What can hang from each mark
teve: bagag dutif kideto tudar
dufad: dutif
kideto: puru teve
dutif: dufad puru teve vibom
vibom: bagag kideto tudar
tudar: puru
puru: bagag tudar

Known rows, with every way that one mark hangs from another
vibom[bagag kideto]: [  2.6  39.7 -34.6 -17.1  14.2  23.2  27.1  16.2 -27.5 -29.7   9.4  -7.2
   9.3  35.1 -13.8 -10.4  43.1 -24.5  18.2 -11.8  25.8 -49.7 -40.6]
dutif[dufad teve[bagag tudar[puru]]]: [  7.3 -10.6   3.7  -1.7 -14.9  -5.6  32.9 -17.9  18.7   5.3  19.2 -12.2
 -14.9  45.3 -30.4 -15.3  -1.6 -26.3  26.0  23.7  29.6 -11.4 -36.8]
dutif[dufad puru[bagag tudar] teve[kideto]]: [ 20.5 -13.0   4.9  -1.1 -12.2   4.5  40.2 -15.1  -6.0   2.9  31.0 -16.1
 -24.9  39.3 -63.8   1.0   7.4 -16.3  27.6  -3.2  36.1 -15.4 -14.7]
dutif[puru]: [ 22.8 -12.7 -35.4 -23.3   1.8  13.1  20.7 -16.2 -44.3 -16.4  19.9 -29.8
  -8.8  29.2 -33.5 -15.1   1.5 -18.9  42.8 -35.6  11.3 -17.6 -31.4]
vibom[bagag tudar]: [  0.1  40.3  -7.5   1.3   9.8  16.1  25.1  21.7 -28.9 -22.3  23.6 -21.5
 -11.6  35.7  -9.5 -21.3  41.0 -22.2  21.5  -3.9  18.3 -40.1 -42.7]
vibom[kideto[teve[dutif]] tudar[puru[bagag]]]: [-26.1  10.7  -7.6 -13.7  26.0   7.1  30.6  -0.9 -40.0 -38.5 -12.2 -10.5
  -5.7  47.0 -20.0  -5.6  43.3 -19.6   8.9  12.6  40.5 -47.7 -10.9]
dutif[dufad puru[bagag] teve[tudar]]: [ 20.3 -19.9  12.0  -6.3 -18.9   2.8  39.1 -16.3   0.6  10.8  28.7 -21.3
 -24.0  46.8 -61.0  -4.9  -4.3 -27.4  29.5  -3.0  18.5  -6.5 -26.3]
dutif[dufad puru[bagag tudar] teve vibom]: [ 29.4 -44.3  20.4   0.4  -6.1   7.4  53.8 -19.3   3.1  37.0  39.1 -21.4
 -29.4  48.8 -81.3 -14.0 -26.8 -30.5  13.5 -10.3  14.8 -22.9  -4.4]
dufad[dutif[puru[tudar] teve vibom]]: [ 48.7 -32.5 -13.5 -15.4  15.8   3.8  47.6 -30.9 -34.2   8.1   3.8 -19.9
  -8.2  46.3 -43.5 -13.9  -0.9 -15.8  13.5 -25.1   0.6 -28.8 -12.1]
puru[bagag]: [ -4.7  24.5 -28.0 -19.1  30.8  24.1  14.2 -16.1 -22.1  -8.4  19.1 -28.5
  -2.2  40.0 -43.1  -8.5   2.0 -23.2  24.9 -39.4  23.2 -41.5 -41.5]
dufad[dutif[teve[kideto tudar[puru]]]]: [ 24.1  12.3 -28.0 -21.6  15.1  -1.7  28.7 -30.2 -27.3 -30.3 -23.9  -2.3
   5.0  43.8 -14.1  -1.0  29.3 -12.7  34.5  -4.2  22.5 -22.1 -31.7]
vibom[kideto tudar]: [ -7.7  40.9 -15.4 -28.0  12.7   5.8  32.5  -1.2 -40.6 -28.1  -0.3  -9.1
   0.1  41.4  -5.4  -8.5  53.5 -33.4  20.6   2.5  36.4 -28.1 -35.9]
kideto[puru]: [ 13.9   5.9 -31.0 -21.2  26.2   4.3   2.9 -20.9 -26.8 -25.6  11.4 -15.7
  14.0  32.7 -25.2 -19.2   0.3 -42.9  48.1 -17.6  24.7 -20.3 -41.5]
dufad[dutif[teve[bagag kideto]]]: [ 23.6  15.9 -35.2  -7.9  23.0   6.5  31.6 -27.9 -26.3 -13.5 -16.7  -8.4
  10.7  42.2 -15.4  -9.6  18.1  -0.1  20.4 -12.0  23.1 -31.3 -41.9]
kideto[puru[tudar] teve]: [  8.1 -20.9 -18.2  -7.8  30.8 -11.4  -0.1  -9.7  -1.4 -11.0  40.0 -18.8
  31.2  40.1 -33.4 -14.3  -9.7 -54.2  36.0  -0.9  29.4 -18.8 -19.2]
tudar[puru[bagag]]: [ -5.1  -0.3 -30.8 -28.1  29.6  28.5  17.7 -26.0 -32.4 -27.0  -0.8 -25.5
 -18.2  37.2 -38.8 -13.6   1.6 -15.7  37.6 -29.8  22.8 -47.6 -31.5]
teve[dutif[dufad puru[bagag] vibom] tudar]: [  5.8   5.3  10.8   4.5 -11.9 -13.3  31.9  -6.9 -11.4  -7.9  23.5 -36.7
 -21.2  27.5 -41.1  -8.9   6.8 -25.7   7.6 -11.2  16.5 -20.3 -19.1]
teve[bagag dutif[puru] tudar]: [ -0.9  18.3 -12.7   8.9 -13.6 -12.4  15.3   1.4 -25.1 -19.6  19.0 -44.7
  -9.3  29.3   3.9  -9.4  24.1   0.8  -0.3  -3.8  17.3 -12.2 -29.5]
vibom[kideto[puru teve[bagag dutif]] tudar]: [-16.4  16.4  -5.3   4.0  21.3  -9.8  22.0   6.7 -26.7 -30.6  -4.8 -10.8
  20.4  43.9   2.2 -15.6  37.8 -28.5   6.7  30.8  42.8 -29.5 -22.5]
dutif[puru[bagag]]: [ 12.3  -6.6 -27.2 -19.9  12.5  25.4  22.8 -16.9 -40.7 -11.4  17.5 -37.7
 -15.4  34.9 -44.8 -11.6  -2.2 -11.4  33.7 -41.8  11.4 -30.7 -30.1]
dutif[puru teve]: [ 33.5 -31.0 -28.0 -19.3  -4.4  12.4  25.5 -17.7 -36.8   3.4  17.1  -4.6
  -7.2  50.8 -47.4  -7.9  -6.3 -19.9  36.7 -24.1  11.5  -6.7 -19.9]
dutif[vibom]: [ 12.0   1.6 -29.8 -19.2  18.2   8.4  23.0 -16.5 -18.5   6.6  14.3 -11.5
  10.6  37.6 -35.2 -19.1 -15.9 -38.1  30.5 -29.1  14.4 -27.7 -30.8]
dufad[dutif]: [ 26.7  15.9 -40.1 -25.7  33.7   6.8  25.1 -31.2 -38.7 -27.1  -1.3 -29.5
   3.4  28.2 -23.9 -15.3  20.1 -19.6  27.7 -38.0  12.2 -41.6 -49.3]
teve[bagag dutif kideto]: [-12.1  48.4 -39.7  11.4   7.4  -4.6   8.2  -1.8 -29.7 -33.5   0.2 -17.4
   8.6  22.8   3.1  -4.9  29.5   8.0   9.2  -8.0  43.8 -28.8 -38.0]
vibom[kideto[teve] tudar[puru]]: [-14.8  -0.3 -15.7 -25.3  17.9   5.6  32.5  -3.9 -34.2 -33.3  -9.5  -3.4
   4.1  46.2 -11.5 -11.7  35.5 -31.5  31.0  18.3  36.7 -33.3 -17.6]
kideto[puru[bagag tudar]]: [  3.5  14.1  -9.9 -14.1  36.7   8.7   7.4 -17.9 -15.4 -16.9  28.5 -33.1
   1.9  37.8 -36.0 -12.6   7.1 -39.4  25.2 -17.5  29.1 -34.1 -29.8]
tudar[puru]: [  5.8  -7.0 -38.9 -32.2  19.7  16.1  15.0 -24.6 -36.6 -31.4   1.8 -17.4
 -12.6  32.0 -27.5 -16.8   5.6 -23.1  47.4 -22.8  22.3 -34.4 -33.2]

Rows
[ -8.1   3.1 -16.8 -18.9  36.3   4.8  16.4  -8.2 -10.0 -17.8  16.1 -14.0
  28.3  46.4 -32.0  -4.6  15.3 -45.7  19.0   1.9  39.4 -36.5 -17.9] | vibom[kideto[puru[bagag tudar] teve]]
[ -8.0  26.5  -6.1  -1.3 -13.7 -24.3  24.0 -10.4  -8.9 -39.9  -7.8  -5.9
  -7.4  20.0 -14.5  -2.7  25.1 -23.8  30.6  15.2  41.7 -16.5 -18.4] | teve[dutif[dufad vibom] kideto tudar[puru]]
[ -0.1  35.3  -6.2  -3.9  -7.6 -27.3  12.0  -4.8  -6.9 -26.7  34.0 -26.3
  -7.5  23.1 -23.1  -3.1  32.2 -38.3  13.7  -5.1  32.3 -15.0 -40.2] | teve[dutif[dufad] tudar]
[ 27.0 -17.6  -4.9 -13.8 -10.8  -4.0  33.6 -15.9 -16.7  -8.3  51.0 -45.0
 -28.3  17.1 -49.2 -16.3   7.4 -32.2  33.7 -18.0  21.6 -19.0 -30.7] | dutif[dufad puru[tudar]]
[ -8.5  10.1  -9.4 -15.9  23.7  -3.9  22.3  -0.4 -26.5 -28.7  -2.5  -1.7
  24.5  46.9  -9.5 -13.6  31.9 -47.6  31.5  23.0  39.2 -22.2 -24.3] | vibom[kideto[puru teve] tudar]
[ 43.3 -18.6  -3.8  -1.0  10.9  14.6  55.6 -10.0 -41.4  -0.6 -11.3 -15.9
 -14.6  46.4 -31.7 -23.2  12.8  -6.9  15.0 -12.2  -5.7 -36.9 -19.3] | dufad[dutif[puru teve vibom[bagag tudar]]]
[ 19.2  -9.6 -26.7  -7.0   5.2  -0.7  21.8 -11.0 -47.1 -13.0  12.2 -21.9
  -8.5  29.1 -36.8 -14.0   0.9 -16.4  14.6 -35.0  12.0 -26.3 -15.6] | teve[dutif[puru vibom]]
[ 24.0 -20.2 -12.3   6.3 -25.0   3.2  41.0 -15.3  -7.6   3.2  11.8  -9.4
 -13.5  34.6 -39.6 -13.3  -5.4  -4.6  37.5   8.6  31.3  -5.4 -30.7] | dutif[dufad puru teve[bagag kideto]]
[ -4.3  30.9 -34.8   1.0  14.9   5.6   7.7 -12.1 -15.6 -28.0  -8.0 -15.3
  22.2  26.7   4.9 -17.2   8.1  -9.8  41.6   5.4  40.6 -18.5 -44.1] | teve[bagag kideto[puru]]
[ -5.5  23.7 -15.6   3.6  13.8  -4.5  11.9  25.4 -10.8 -39.8   8.1  -2.8
  32.3  40.2  -6.0  -7.1  39.7 -36.7  12.0  19.8  31.3 -36.1 -22.9] | vibom[bagag kideto[puru teve[dutif tudar]]]
[ -2.6 -16.3 -21.7  -6.3  42.0   8.6   1.4 -15.2  -4.7 -10.6  17.8 -17.3
  30.3  44.6 -45.9 -16.7 -23.2 -42.9  40.0 -12.3  26.0 -31.0 -28.3] | kideto[puru[bagag] teve]
[ -2.3  -6.5 -25.6  -2.6   5.0  -4.0  29.8  -1.6 -18.2 -17.8  12.9 -19.1
  12.0  32.0 -25.6 -10.6  16.0 -18.1   8.3   2.5  35.3 -33.1 -25.6] | vibom[kideto[teve[bagag dutif[dufad puru]]]]
[ 16.9   3.0  -0.9 -11.3 -13.3 -13.9  26.7 -14.2  14.0   7.8  34.6  -1.4
  -2.6  45.7 -44.8  -4.7   4.9 -48.9  31.7   6.7  28.8  -1.6 -39.2] | dutif[dufad teve[tudar]]
[ 26.4 -23.5  -4.3  -7.9  -0.5  -1.8  40.3 -21.6   9.3  29.8  24.4   8.4
  -1.5  47.0 -66.0 -18.3 -28.1 -48.0  29.3  -6.0  21.7 -18.1 -28.1] | dutif[dufad teve vibom]
[  1.5 -21.5 -23.2  13.1  10.1  -8.8  13.1   1.6 -16.2  -4.8  40.0 -36.4
   9.7  35.1 -26.1 -12.5  -2.5 -10.2   1.7  -9.2  22.4 -26.6 -15.0] | kideto[teve[bagag dutif[puru[tudar]]]]
[ 17.7  -8.2   1.2   8.1 -36.5  -8.8  38.9  -9.2   5.9   2.2  14.3 -12.7
  -9.7  37.4 -25.0  -7.7   4.5  -9.7  35.3  23.8  30.9   8.4 -29.9] | dutif[dufad puru teve[bagag kideto tudar]]
[-13.0  43.9 -27.8 -11.0  -3.8 -17.3   4.9  -7.3 -32.4 -58.8 -11.4  -5.9
   0.1  26.0   5.0   8.1  47.6 -11.7  31.5   3.9  42.6 -12.6 -21.9] | teve[dutif kideto tudar[puru]]
[-15.7  53.8 -24.3  -0.4  -7.4  -5.4  12.0  -0.2   1.3 -19.9   4.0 -21.3
  20.1  31.3  20.6  -4.0  25.1  -9.2  29.0  13.7  38.0  -4.9 -44.1] | teve[bagag kideto tudar]
[ 22.3 -13.4  -3.1   1.6  -5.2 -13.9  33.3 -11.0 -25.4  -6.8  38.1 -33.6
 -24.4  19.2 -50.7 -14.5   5.6 -27.5   7.6 -21.3  20.3 -27.7 -14.7] | teve[dutif[dufad puru[tudar] vibom]]
[ 23.8 -12.7  -5.0  -1.3  -0.5  -7.2  33.7 -21.9   9.0   9.4   1.7  21.0
  12.3  42.4 -53.2 -15.2 -21.7 -45.6  46.6  12.7  36.0  -8.8 -23.9] | dutif[dufad teve[kideto[puru]] vibom]
[  1.5   5.8  -2.2   1.9 -20.0  -9.1  31.8 -14.7  17.1  -7.3   4.5  -0.4
  -6.4  40.5 -19.3  -7.1   8.7 -17.2  35.6  33.2  42.1  -5.2 -34.2] | dutif[dufad teve[bagag kideto tudar[puru]]]
[  4.3 -28.8 -23.1   3.5  18.8   0.7  16.7  -5.9 -23.4   0.1  22.8 -20.4
  12.8  41.2 -51.6 -10.9 -20.9 -22.8  14.3 -26.5  15.5 -32.7  -7.6] | kideto[teve[dutif[puru[bagag] vibom]]]
[ 15.3   7.1 -13.7   0.1   2.2   2.3  33.5  12.1 -42.2 -19.8  20.3 -22.5
 -11.0  30.4 -26.8  -8.5  32.3 -14.1  -8.0 -17.6  17.1 -42.1  -5.5] | teve[dutif[puru[tudar] vibom[bagag kideto]]]
[ -7.4  20.9  -2.4   1.4  20.4   8.8  26.8  26.7 -20.9 -33.4   3.2  -2.5
  20.5  44.8  -4.0 -19.6  44.5 -37.3  22.5  29.7  31.3 -39.8 -25.7] | vibom[bagag kideto[puru teve] tudar]
[-10.2  22.1 -16.0 -34.0  14.3  12.0  36.3  -9.5 -48.9 -42.2 -17.0  -8.3
 -14.3  40.4  -3.6 -11.8  52.3 -25.2  29.5   9.1  36.9 -35.4 -26.8] | vibom[kideto tudar[puru]]
[ 13.1   3.8  -2.6   9.5  -3.0  -9.1  26.8 -14.5  14.7   0.4  20.0  -2.9
   2.9  37.5 -32.3 -12.5   2.2 -26.8  29.9  25.1  46.8 -10.8 -35.0] | dutif[dufad teve[bagag kideto[puru[tudar]]]]
[ 41.0 -17.7 -19.1 -18.8  20.8   4.8  43.1 -29.3 -40.1  -8.3   6.3 -41.0
  -8.8  28.6 -32.4 -19.2   5.0 -16.2  18.8 -34.9  -0.1 -37.0 -21.5] | dufad[dutif[puru[tudar] vibom]]
[ 21.5  -2.0 -19.9 -14.5 -22.4  -2.8  22.8  -9.5 -24.3  -9.3   4.4   4.5
   5.3  49.5 -22.2   6.2  14.5 -16.7  43.7   0.6  24.3  13.5 -16.1] | dutif[puru teve[kideto tudar]]
[ -9.5  34.3 -29.8 -24.6  -3.8  -4.7  10.4 -12.8 -19.0 -44.9  -9.8  -6.2
   7.3  30.7   3.8   1.4  31.0 -21.7  54.3   6.4  38.1  -7.8 -30.3] | teve[kideto tudar[puru]]
[ 25.6 -42.1  22.9  13.6 -22.5   1.8  62.1 -10.2  -3.8  33.9  16.1 -16.0
 -28.4  46.1 -45.3 -30.9 -22.3 -17.4  18.5  18.4  13.1 -10.4 -17.3] | dutif[dufad puru teve[bagag] vibom[tudar]]
[ -6.0   7.4 -23.3  -2.0   9.5 -21.9  -0.5   1.5  -6.2 -16.0  34.0 -14.1
  27.3  40.5 -22.4  -0.3   9.4 -38.5  17.0  -6.0  26.3 -14.1 -22.9] | kideto[teve[dutif tudar]]
[ 13.6 -16.8  11.6 -13.4   0.4  11.0  58.0 -13.9  -8.8   8.6  26.4 -37.4
 -23.8  30.1 -59.2 -14.7   0.7 -30.9  11.6 -11.8  23.2 -38.9 -11.8] | dutif[dufad puru[bagag tudar] vibom[kideto]]
[ -5.9  -7.1  -8.2   7.5  40.1  -9.8  -2.3  -6.1  -8.4 -17.4  37.1 -26.7
  19.1  41.1 -44.3  -7.2  -0.1 -38.9   8.9  -7.8  34.7 -36.6 -11.7] | kideto[puru[bagag tudar] teve[dutif]]
[  0.7 -19.0  -3.8 -17.1   1.2  -7.0  42.6 -13.3  12.4  -1.3   8.5  -5.3
  11.1  35.0 -40.0 -17.5  -7.8 -51.3  33.3  14.3  30.3 -27.6 -21.2] | dutif[dufad vibom[kideto[teve[tudar[puru]]]]]
